Each row was made from one small tree. The marks that hang from a mark follow it in brackets, in alphabetical order. Every link used is in the known rows. Write each row's tree.
Known rows:
kota{dovot lizot{nosud} tudu{fomi{betu radaz}}}: [-0.58 -2.20  3.95  1.12 -1.43 -4.94 -2.95  2.34  2.16  0.88  1.43  3.72
 -2.00 -0.04 -1.35 -2.44  0.66 -2.16 -0.34  0.16  3.85 -1.98 -2.19 -4.87
 -1.38  2.32 -1.05  1.31 -1.20 -1.15]
dovot{fomi{betu radaz tudu} kota{lizot{nosud}}}: [-0.97 -2.96  4.17 -1.16 -0.62 -6.61 -2.11 -0.96  0.73  0.30 -1.69  2.73
 -1.90  0.87  0.95 -5.82  2.93 -5.10 -1.63  0.02  2.88 -2.56  2.01 -3.53
 -0.34 -0.98  0.70  1.29 -1.72 -0.92]
dovot{fomi{radaz} kota{lizot{nosud} tudu}}: [-1.70 -2.52  3.50 -0.75 -1.54 -7.11 -1.72  0.46  1.07 -0.80  1.28  1.33
 -1.84  1.13  2.13 -3.17  0.75 -4.19  0.70  0.05  4.31 -2.07 -0.54 -2.97
 -0.64 -0.54 -1.47  0.28 -1.36 -2.66]
dovot{fomi{betu radaz}}: [ 0.51 -2.77  2.81  1.57 -1.70 -3.78 -0.63  1.46  2.90  0.62  0.22  1.02
 -1.79  0.79 -0.61 -3.46 -0.27 -1.80 -0.44 -0.23  2.02 -1.06 -0.62 -4.87
 -1.44  0.29  0.04 -0.79 -0.01  2.09]
tudu{fomi{betu dovot radaz} kota{lizot}}: [-1.03 -0.08  4.96  1.56  0.47 -1.10  0.00  1.16 -0.55 -0.74 -2.49  2.91
 -1.82 -1.03 -0.24 -6.06  2.56 -2.26 -4.07  0.92 -0.36  0.11 -2.33 -4.12
 -0.96 -1.40 -0.70 -0.17 -0.34  1.52]
tudu{fomi{dovot} kota{lizot{nosud}}}: [-2.09  1.19  3.20 -1.37  0.12 -0.14 -1.53 -0.23 -1.21 -1.93 -2.04  0.95
  0.27 -1.62  0.44 -4.47  3.01 -1.75 -2.87  1.42  0.11 -0.16 -1.57 -0.11
 -1.73 -1.91 -0.65  0.43  0.35 -1.81]
betu{fomi{dovot{kota{lizot{nosud{matim}}}} tudu}}: [-2.53  0.13  2.33 -1.80  0.76 -1.91 -3.06 -3.43 -0.49  2.03 -2.02  1.93
  0.40 -0.54 -1.84 -3.46  4.11 -3.92 -1.92 -0.01  0.95 -1.75 -0.39 -1.13
  0.49 -0.56  0.24  2.53 -1.45 -1.57]
radaz{fomi{betu dovot tudu{kota{lizot{nosud}}}}}: [-1.79 -0.98  3.91  1.90  0.58  1.23 -1.79 -2.45 -2.60  0.30 -3.24  3.03
  1.21  0.44 -2.69 -4.24  4.11 -5.54 -4.57  0.08 -1.00  0.23  2.28  0.06
 -1.67 -1.88  1.00  0.82 -0.52 -1.25]
roso{tudu{fomi{dovot{kota{lizot}} radaz}}}: [-0.22 -0.27  2.99  0.39  1.10 -0.20 -0.30  1.50 -1.26 -2.78  0.28  3.90
 -4.52 -0.45 -1.33 -3.22  2.71 -2.17 -1.80 -0.10  1.46 -1.64 -1.10 -3.55
 -0.79 -0.25 -2.77  1.36  0.23  1.61]
matim{nosud{lizot{kota{dovot}}}}: [ 1.19 -0.22  2.50 -3.63  0.09 -0.94 -0.13  1.40  3.06 -0.79  2.01 -1.03
  1.24 -1.52  0.28  0.50 -0.03 -2.08  0.75  1.51  1.83 -2.30  1.52  1.63
 -1.43  1.81  1.43  2.19 -0.14 -2.47]
dovot{fomi{betu}}: [ 0.71 -1.79  2.14  0.11 -1.04 -2.79 -0.68  0.56  2.18  0.27 -0.48  0.68
 -0.30  1.05 -1.28 -2.69  0.83 -1.62  0.16  0.46  1.62 -1.02 -0.15 -3.60
 -0.96 -0.87  0.31 -0.51 -0.56  0.69]
tudu{fomi{dovot} kota{lizot}}: [-1.61  1.61  3.40 -0.01  1.39  0.36  0.08  0.55 -1.59 -2.03 -2.32  1.55
 -0.22 -1.39 -0.01 -4.13  2.77 -1.62 -3.35  1.60 -0.74  0.46 -2.31 -0.91
 -0.98 -2.74 -1.47  0.52  0.02 -0.64]
nosud{lizot{kota{tudu}}}: [ 0.70 -1.35  2.72 -1.37 -1.39 -1.56  0.87  1.70  1.60  0.65  2.30  0.89
 -0.67 -0.61 -1.87  1.50  0.22 -1.07  1.66  0.25  2.18 -2.22  0.01 -0.03
 -1.01 -0.51 -0.76  0.69 -1.41 -2.04]
radaz{fomi{betu dovot{kota{lizot}} tudu}}: [-1.49 -1.69  4.47  1.98  1.42 -0.25 -0.23 -2.82 -2.84  0.63 -3.96  4.51
  0.07  1.50 -3.24 -3.71  4.45 -5.56 -3.71 -0.79 -0.39 -0.40  2.12 -0.54
 -0.35 -2.20 -0.25  1.39 -1.19 -0.45]
betu{fomi{radaz tudu{kota{lizot}}}}: [-1.15 -0.13  2.43  2.80  1.74 -1.67 -1.04  0.27 -0.85  1.82 -1.68  2.97
 -2.27 -2.20  0.24 -3.93  0.87 -3.82 -3.36  0.87 -0.38 -0.17 -1.66 -3.63
  0.57  0.05  0.72  0.84 -1.66  1.62]
nosud{lizot{kota{dovot{fomi{radaz tudu}}}} matim}: [-0.99 -1.94  3.79 -2.75 -1.59 -3.53 -1.56  1.90  5.93  0.98  3.63 -1.33
  0.62 -0.66 -2.58  0.20  1.10 -1.20  0.22  0.11  2.55 -2.76  0.71 -0.12
 -3.92 -0.19 -0.12  3.83 -0.73 -2.37]
betu{fomi{dovot{kota{lizot}} tudu}}: [-1.36  0.44  2.80  0.00  2.23 -1.25 -1.06 -2.53 -2.54  2.08 -2.94  4.14
 -1.06 -0.85 -1.90 -3.70  3.67 -4.14 -2.63  0.35  0.26 -1.36 -0.89 -2.37
  1.85 -1.45 -0.89  2.13 -1.82  0.41]
tudu{fomi{radaz} kota{dovot}}: [-0.98 -0.98  3.74  1.43  1.44 -1.15 -0.79  3.19  1.05 -0.60  1.40  1.99
 -1.09 -3.73  0.34 -2.76  0.52 -0.91 -1.69  2.33  0.89 -0.65 -2.97 -4.69
 -3.67 -0.04 -1.75  1.92 -1.64  1.42]
radaz{fomi{betu dovot{kota} tudu}}: [-1.26 -2.24  4.34  2.05  1.24  0.39 -0.53 -2.70 -2.44  0.96 -2.75  4.24
  0.43  0.63 -4.10 -2.96  4.32 -5.20 -2.77 -0.32 -0.04 -0.93  1.84 -1.38
 -1.33 -1.88 -0.56  1.72 -1.77  0.19]
radaz{fomi}: [-1.49 -1.75  2.02  2.68  0.04  0.22  0.21 -0.46 -0.63 -0.51 -1.43  0.99
  0.01  0.82 -1.39 -0.22  0.09 -2.17 -0.95 -0.98 -0.25  0.78  0.55  1.31
 -1.97  0.00  0.07 -0.47  0.49 -0.45]
lizot{kota{dovot tudu}}: [ 1.42 -1.20  2.96  0.66  0.63 -0.94  0.43  3.26  1.06  2.05  2.77  2.38
 -1.16 -0.97 -1.30  1.79 -0.33 -1.38  0.18  0.31  2.16 -2.77 -1.46 -2.78
  0.85 -0.73 -2.89  1.26 -2.76  0.03]
fomi{tudu{kota}}: [-0.15  0.69  0.58  0.68  1.91  1.45 -0.84 -0.12 -1.52 -0.21  0.02  0.94
  1.14 -2.47 -0.43 -1.35  2.10 -2.41 -2.20  2.32 -0.97 -0.27  0.97 -1.05
 -0.73 -2.22  0.33  2.24 -2.11 -0.40]
kota{dovot{fomi{radaz}} lizot{nosud} tudu}: [-1.00 -1.27  2.88  0.39 -1.64 -5.64 -3.42  2.22  2.36  0.23  3.09  1.87
 -1.10  0.86  0.32 -2.05 -0.45 -2.85 -0.41  0.21  4.11 -1.60 -1.23 -3.32
 -1.38  1.06 -1.59  1.58 -0.19 -2.57]
roso{tudu{fomi{betu dovot{kota{lizot{nosud}}}}}}: [ 0.25 -0.69  2.74 -1.72  0.50 -0.05 -1.68  0.00 -1.17 -2.09 -0.78  3.83
 -2.89  0.08 -2.05 -3.76  4.33 -2.70 -1.04  0.20  1.89 -2.29  0.36 -3.43
 -0.66 -0.30 -1.13  0.96 -0.65  0.06]
betu{fomi{dovot{kota{lizot}} radaz tudu}}: [-1.50 -0.38  3.59  1.50  1.57 -2.33 -1.00 -1.67 -1.77  2.38 -2.25  4.47
 -2.58 -1.04 -1.31 -4.42  2.62 -4.29 -3.21 -0.27  0.72 -1.32 -1.48 -3.54
  1.30 -0.20 -1.09  2.05 -1.25  1.71]

Write each row's tree:
[ 0.46  1.46  0.91 -0.56  2.92  1.17 -1.29  2.39 -1.25 -2.93  1.58  1.87
 -1.68 -0.46  1.20 -2.77  2.05 -3.14 -2.67  2.02  0.04 -0.09  0.74 -3.13
 -0.53 -2.08 -1.25  1.35 -1.05 -0.79] : roso{tudu{kota{dovot{fomi} lizot}}}
[-1.33 -0.70  2.28 -2.61 -0.73 -4.41 -4.42 -0.32  3.47  0.62  0.05  0.19
  1.25  1.40 -0.84 -3.41  2.64 -2.75 -1.94  0.24  2.14 -1.56  1.60 -1.25
 -1.61  0.04  1.42  2.95 -0.26 -3.11] : kota{dovot{fomi{betu tudu}} lizot{nosud{matim}}}
[ 0.14 -3.35  3.98  0.10 -2.91 -3.13 -1.19  2.68  2.48  1.20  2.14  1.43
 -2.43 -1.88 -1.05  0.16 -0.44 -1.36  1.42 -0.50  4.07 -4.01 -1.80 -2.01
 -1.33  1.34 -1.43 -0.11 -1.22 -0.50] : lizot{kota{tudu{fomi{radaz}}} nosud}
[-0.78 -1.86  5.14  0.69 -0.26 -3.08  0.32  0.03  0.05  0.18 -2.38  3.94
 -2.79  0.02 -1.50 -4.84  2.68 -1.87 -1.76 -0.49  1.63 -1.53 -2.00 -4.24
 -0.55 -0.12 -1.58  0.48 -0.54  2.06] : tudu{fomi{betu dovot{kota{lizot}} radaz}}
[-1.77  0.20  0.69 -1.71 -0.92 -3.14 -3.86  0.50  2.43  0.34  3.03 -0.37
  1.49  1.30 -0.09  0.51  0.82 -1.48  0.20  0.07  2.44 -0.74 -0.37 -0.27
 -0.60  1.29 -0.35  2.13 -0.66 -4.76] : kota{dovot lizot{nosud{matim}} tudu}
[ 0.12  1.03  1.97  0.04  3.04  1.18 -0.95  2.95 -1.12 -3.22  0.77  2.99
 -2.51 -1.77  0.01 -2.64  2.54 -2.21 -2.37  2.17  0.32 -0.53 -0.86 -3.64
 -1.39 -1.35 -1.56  1.69 -1.22 -0.11] : roso{tudu{fomi kota{dovot lizot}}}
[ 0.33  0.03  2.34 -1.05  1.86  0.59 -2.28  2.26 -0.58 -2.32  0.27  3.15
 -2.21 -1.44 -0.32 -3.80  3.27 -2.80 -2.13  1.98  1.04 -1.24  0.25 -4.41
 -1.62 -0.39 -0.19  1.12 -1.67 -0.41] : roso{tudu{fomi{betu} kota{dovot lizot{nosud}}}}
[-0.34 -1.86  3.35  0.85 -0.92 -3.66 -2.34  0.67  1.47  0.15 -0.64  1.47
 -0.90 -0.48  0.06 -5.41  1.76 -4.13 -2.67  1.17  1.47 -1.30  1.05 -4.09
 -1.68 -1.03  1.26  0.80 -0.93  0.19] : dovot{fomi{betu radaz tudu{kota{lizot{nosud}}}}}
[-2.26  0.76 -0.33 -2.81 -1.65 -2.13 -2.39 -1.49  1.71 -0.77 -0.96 -2.53
  0.99  2.06  1.72 -1.20  0.79 -0.39 -0.80 -1.28  0.28  0.39  1.30  3.58
  0.14  0.75  2.02 -0.12  1.53 -3.90] : kota{lizot{nosud{matim}}}
[ 0.13 -1.52  2.70  1.69  0.34 -2.00 -1.39  3.03  1.84  0.45  3.33  3.23
 -0.41 -1.75 -3.29  0.99  0.36 -0.66  1.51  1.73  3.35 -1.92 -3.64 -5.14
 -2.36  0.65 -3.17  2.59 -2.41 -0.13] : kota{dovot tudu{fomi}}
[-1.23  1.30  1.82 -2.08  1.24 -0.50  0.23 -2.25 -2.83 -0.41 -1.86  1.82
 -0.03  1.32  0.47 -2.54  3.00 -1.99 -2.13 -0.48 -0.20 -0.23  0.36  0.72
  1.73 -2.20 -1.78  0.90 -0.05 -1.19] : fomi{dovot{kota{lizot}}}
[-0.22 -0.96  4.11  0.91  0.93 -1.91 -0.62 -1.87 -2.07  1.82 -2.18  4.91
 -1.83  0.55 -1.72 -5.17  4.07 -4.28 -4.20 -0.56  0.23 -1.50  1.42 -3.78
  1.45 -1.25 -0.75  2.25 -1.49  1.75] : fomi{betu dovot{kota{lizot}} radaz tudu}
[-2.01 -1.07  3.34  0.40 -0.23 -3.33 -1.90 -1.34 -0.94  2.32 -0.54  3.25
 -2.17 -0.26 -0.23 -3.65  1.47 -3.67 -1.12 -0.72  2.28 -1.47 -2.37 -3.60
  0.89  1.13 -1.26  0.23 -1.10  0.05] : betu{fomi{dovot{kota{lizot{nosud} tudu}} radaz}}
[-0.70 -0.59  2.88  2.69  0.53 -0.67 -1.45 -0.74 -0.51  2.97 -0.82  3.89
 -2.07 -1.93 -2.99 -3.25  1.40 -2.88 -2.75 -0.10  0.51 -1.27 -2.06 -4.10
 -0.03  0.75 -0.82  1.88 -0.58  3.01] : betu{fomi{dovot radaz tudu}}
[ 0.94 -3.01  5.25 -0.17 -1.42 -3.30  0.30  3.43  3.17  1.66  2.82  3.21
 -2.01 -1.46 -3.26 -0.07  0.46 -1.39  1.20  0.48  3.49 -3.24 -1.29 -3.79
 -2.51  0.70 -1.45  1.70 -2.22 -0.21] : nosud{lizot{kota{dovot tudu{fomi{betu radaz}}}}}
[-0.88 -1.17  3.75  1.78 -1.14 -1.22 -0.31  1.18  0.94 -0.34 -0.01  2.29
 -2.22 -1.45 -2.46 -2.53  0.84  0.06 -1.13 -0.26  1.45 -1.18 -3.12 -2.88
 -2.44  0.73 -2.38  1.03  1.17  2.49] : tudu{fomi{dovot radaz}}
[ 0.94 -2.28  2.22  2.89 -0.30 -1.40 -0.73  0.47  0.72  2.12 -0.35  3.09
 -1.89 -0.69 -2.16 -2.66  1.17 -2.29 -2.15 -0.11  0.33 -1.30  1.10 -4.41
 -0.36  1.03  1.10  1.34 -1.44  3.00] : fomi{betu radaz tudu}
[ 0.63 -1.23  3.12  2.52 -0.39  0.09 -1.22 -0.76 -0.49  2.34 -0.39  4.00
 -1.24 -0.45 -3.73 -3.75  2.71 -2.69 -3.64 -0.29  0.08 -1.42  0.66 -4.48
 -0.24  0.11 -0.47  2.09 -0.47  3.26] : fomi{betu dovot radaz tudu}
[ 1.07 -0.34  2.32 -3.46 -0.55 -0.76  0.43  0.91  2.93 -1.25  1.27 -1.65
  1.10 -1.16  0.48  0.44 -0.10 -2.08  0.98  1.15  1.55 -2.04  1.63  2.39
 -1.14  1.53  2.00  1.08  0.25 -2.46] : matim{nosud{lizot{kota}}}
[-0.52  0.03  3.36  1.10  0.13  0.03 -2.16 -1.23 -1.80  1.34 -1.33  3.15
 -0.46 -0.81 -1.01 -5.84  3.68 -4.20 -5.43  0.51 -0.76 -0.58  1.58 -3.20
 -0.09 -1.03  0.76  1.57 -0.74  0.97] : fomi{betu dovot radaz tudu{kota{lizot{nosud}}}}
[ 0.78 -1.29  3.22 -1.63 -0.66 -1.72  0.20  2.41  1.85  1.28  3.21  1.74
 -0.36 -1.03 -2.14  1.59  0.36 -1.13  1.42  0.59  2.56 -2.56 -0.14 -0.91
 -1.42 -0.37 -1.50  1.93 -1.92 -2.06] : nosud{lizot{kota{dovot tudu}}}
[-1.94 -2.25  4.23  0.89 -0.39 -1.26 -1.14 -2.55 -1.96  0.51 -2.37  3.25
  0.36  2.29 -2.11 -2.87  3.30 -4.95 -1.64 -1.23  1.29 -0.44  1.19 -0.64
 -0.75 -0.91 -0.40 -0.41 -0.98 -2.09] : radaz{fomi{betu dovot{kota{lizot{nosud} tudu}}}}
[ 0.93 -1.30  2.51  1.60  1.38  1.19 -0.56  3.13  0.04 -2.27  1.19  3.00
 -3.41 -2.20 -0.92 -3.29  2.11 -2.18 -1.47  1.80  0.68 -1.10 -0.79 -6.20
 -2.08 -0.10 -0.69  0.18 -1.71  2.40] : roso{tudu{fomi{betu radaz} kota}}
[ 0.26 -0.70  2.02  0.09  1.02 -1.95 -2.03  1.38  1.47  0.51  1.68  2.00
  0.30 -1.02 -1.91 -1.31  1.09 -1.85 -0.96  1.58  1.81 -1.74 -0.11 -3.25
 -2.05 -0.96 -1.42  3.63 -1.14  0.12] : kota{dovot{fomi{tudu}}}
[ 0.08 -0.57  2.47 -1.73  0.74 -0.11 -0.18 -2.36 -1.76  1.38 -1.57  2.65
  0.48  1.09 -1.47 -3.04  3.81 -2.27 -1.11 -0.16  0.42 -1.20  0.73 -2.86
  1.11 -1.56 -0.83  0.44 -1.91  0.62] : fomi{betu dovot{kota}}
[ 0.95 -1.78  4.47 -1.63 -0.88 -2.66 -0.27  3.15  4.36 -0.89  3.33  0.27
 -0.17 -2.52 -1.04  0.31 -0.55 -2.39  1.45  1.79  3.63 -3.23 -0.69 -1.10
 -2.78  2.63  0.13  2.48 -0.58 -1.51] : matim{nosud{lizot{kota{dovot tudu{fomi{radaz}}}}}}
[-1.04 -0.84  1.90 -3.83 -1.89 -1.66 -0.21  0.47  4.66  0.28  2.17 -2.98
  1.34  0.24 -1.51  1.61  0.94  0.30  1.38 -0.60  1.15 -1.58  0.97  2.71
 -2.28 -0.24  0.94  1.38 -0.26 -3.40] : nosud{lizot{kota} matim}
[-1.02 -1.19  2.93 -0.84  0.43 -5.51 -0.14  0.36  0.12 -1.31  0.20  1.48
 -0.85  1.60  1.05 -2.19  1.60 -3.89  0.80  0.76  3.08 -1.42 -0.92 -2.66
  0.49 -2.71 -2.10  0.40 -2.19 -2.81] : dovot{fomi kota{lizot tudu}}
[-0.51 -2.15  2.61 -0.74  0.09 -4.46 -0.54  0.54  0.76 -0.73  1.94  1.20
 -0.04  0.29 -0.20 -0.96  1.46 -3.32  2.29  1.38  3.77 -2.20 -1.19 -4.00
 -0.95 -2.21 -2.50  0.86 -3.04 -1.86] : dovot{fomi kota{tudu}}
[-1.25 -0.92  2.05  0.28 -1.94 -3.61 -1.81  0.87  0.92 -1.04  0.16  1.49
 -1.07  0.21 -0.75 -1.16  0.70 -1.56  0.83  0.10  2.99 -1.35 -2.01 -0.89
 -0.66  0.79 -0.60 -0.02 -0.17 -2.92] : kota{lizot{nosud} tudu{fomi}}
[ 0.64 -2.77  3.13  2.30 -1.11 -3.50 -1.23  1.10  2.40  0.97  0.20  2.16
 -1.62 -0.27 -2.12 -3.61  1.07 -2.91 -1.34  0.53  1.89 -1.82  0.23 -5.22
 -1.67 -0.30  0.18  1.11 -0.78  2.29] : dovot{fomi{betu radaz tudu}}
[-0.38 -2.44  4.49  0.26  0.56 -6.08 -0.48 -0.30  0.39  0.17 -2.05  3.31
 -2.39  1.10  0.45 -5.50  2.78 -5.05 -2.06  0.18  2.06 -2.01  1.11 -4.34
  0.30 -1.86 -0.18  1.40 -2.04  0.33] : dovot{fomi{betu radaz tudu} kota{lizot}}
[-0.65 -1.88  2.12 -2.72 -1.97 -2.15 -3.10  1.62  4.22  2.01  4.35 -1.28
  1.18 -0.69 -1.11  2.14  0.48 -0.90  1.43 -0.31  3.52 -3.59 -0.28 -0.48
 -1.35  1.00 -0.87  1.82 -1.96 -3.35] : lizot{kota{dovot tudu} nosud{matim}}
[-0.97 -1.76  3.52  2.54 -0.22  1.12 -0.16 -1.63 -1.17  0.77 -2.35  2.56
  0.38  1.71 -3.51 -2.20  2.08 -3.08 -2.29 -1.25 -0.39  0.45  0.71 -0.72
 -1.49 -0.55 -0.12 -0.57  0.29  0.65] : radaz{fomi{betu dovot}}
[-1.53 -0.17  3.45  1.73  0.74 -1.99  0.39  2.30  0.05 -1.89 -1.53  1.24
 -2.14 -1.84  1.94 -4.01  0.61 -1.42 -2.74  1.19 -0.16  0.48 -2.56 -2.14
 -1.49 -0.89 -0.49 -0.18 -0.18  0.47] : tudu{fomi{radaz} kota{lizot}}
[-1.66 -0.17  1.03 -3.45  0.39 -3.08 -0.74 -2.10 -1.67 -0.70 -1.86  0.45
 -0.30  1.07  2.99 -2.26  1.97 -2.19 -0.29 -0.45  1.00 -0.72  1.76  1.78
  1.36 -0.71  0.52  0.16 -0.87 -3.23] : dovot{kota{lizot{nosud}}}
[ 1.48 -3.00  5.34  2.10 -0.22 -2.72  0.47  4.48  2.50  2.35  2.15  4.03
 -2.95 -1.58 -2.62 -0.02 -0.05 -1.55  0.08  0.25  3.28 -3.70 -3.01 -5.82
 -0.44  0.47 -3.01  1.09 -2.98  1.97] : lizot{kota{dovot tudu{fomi{betu radaz}}}}
[-0.42 -0.24  3.94  0.25  0.83  1.04 -0.35  0.41 -0.48 -0.49 -1.50  2.17
  0.44 -2.10 -2.06 -4.12  3.40 -1.56 -1.99  2.16 -0.08 -0.59 -2.13 -4.20
 -1.98 -2.16 -0.82  0.33 -1.72  1.14] : tudu{fomi{betu dovot} kota}
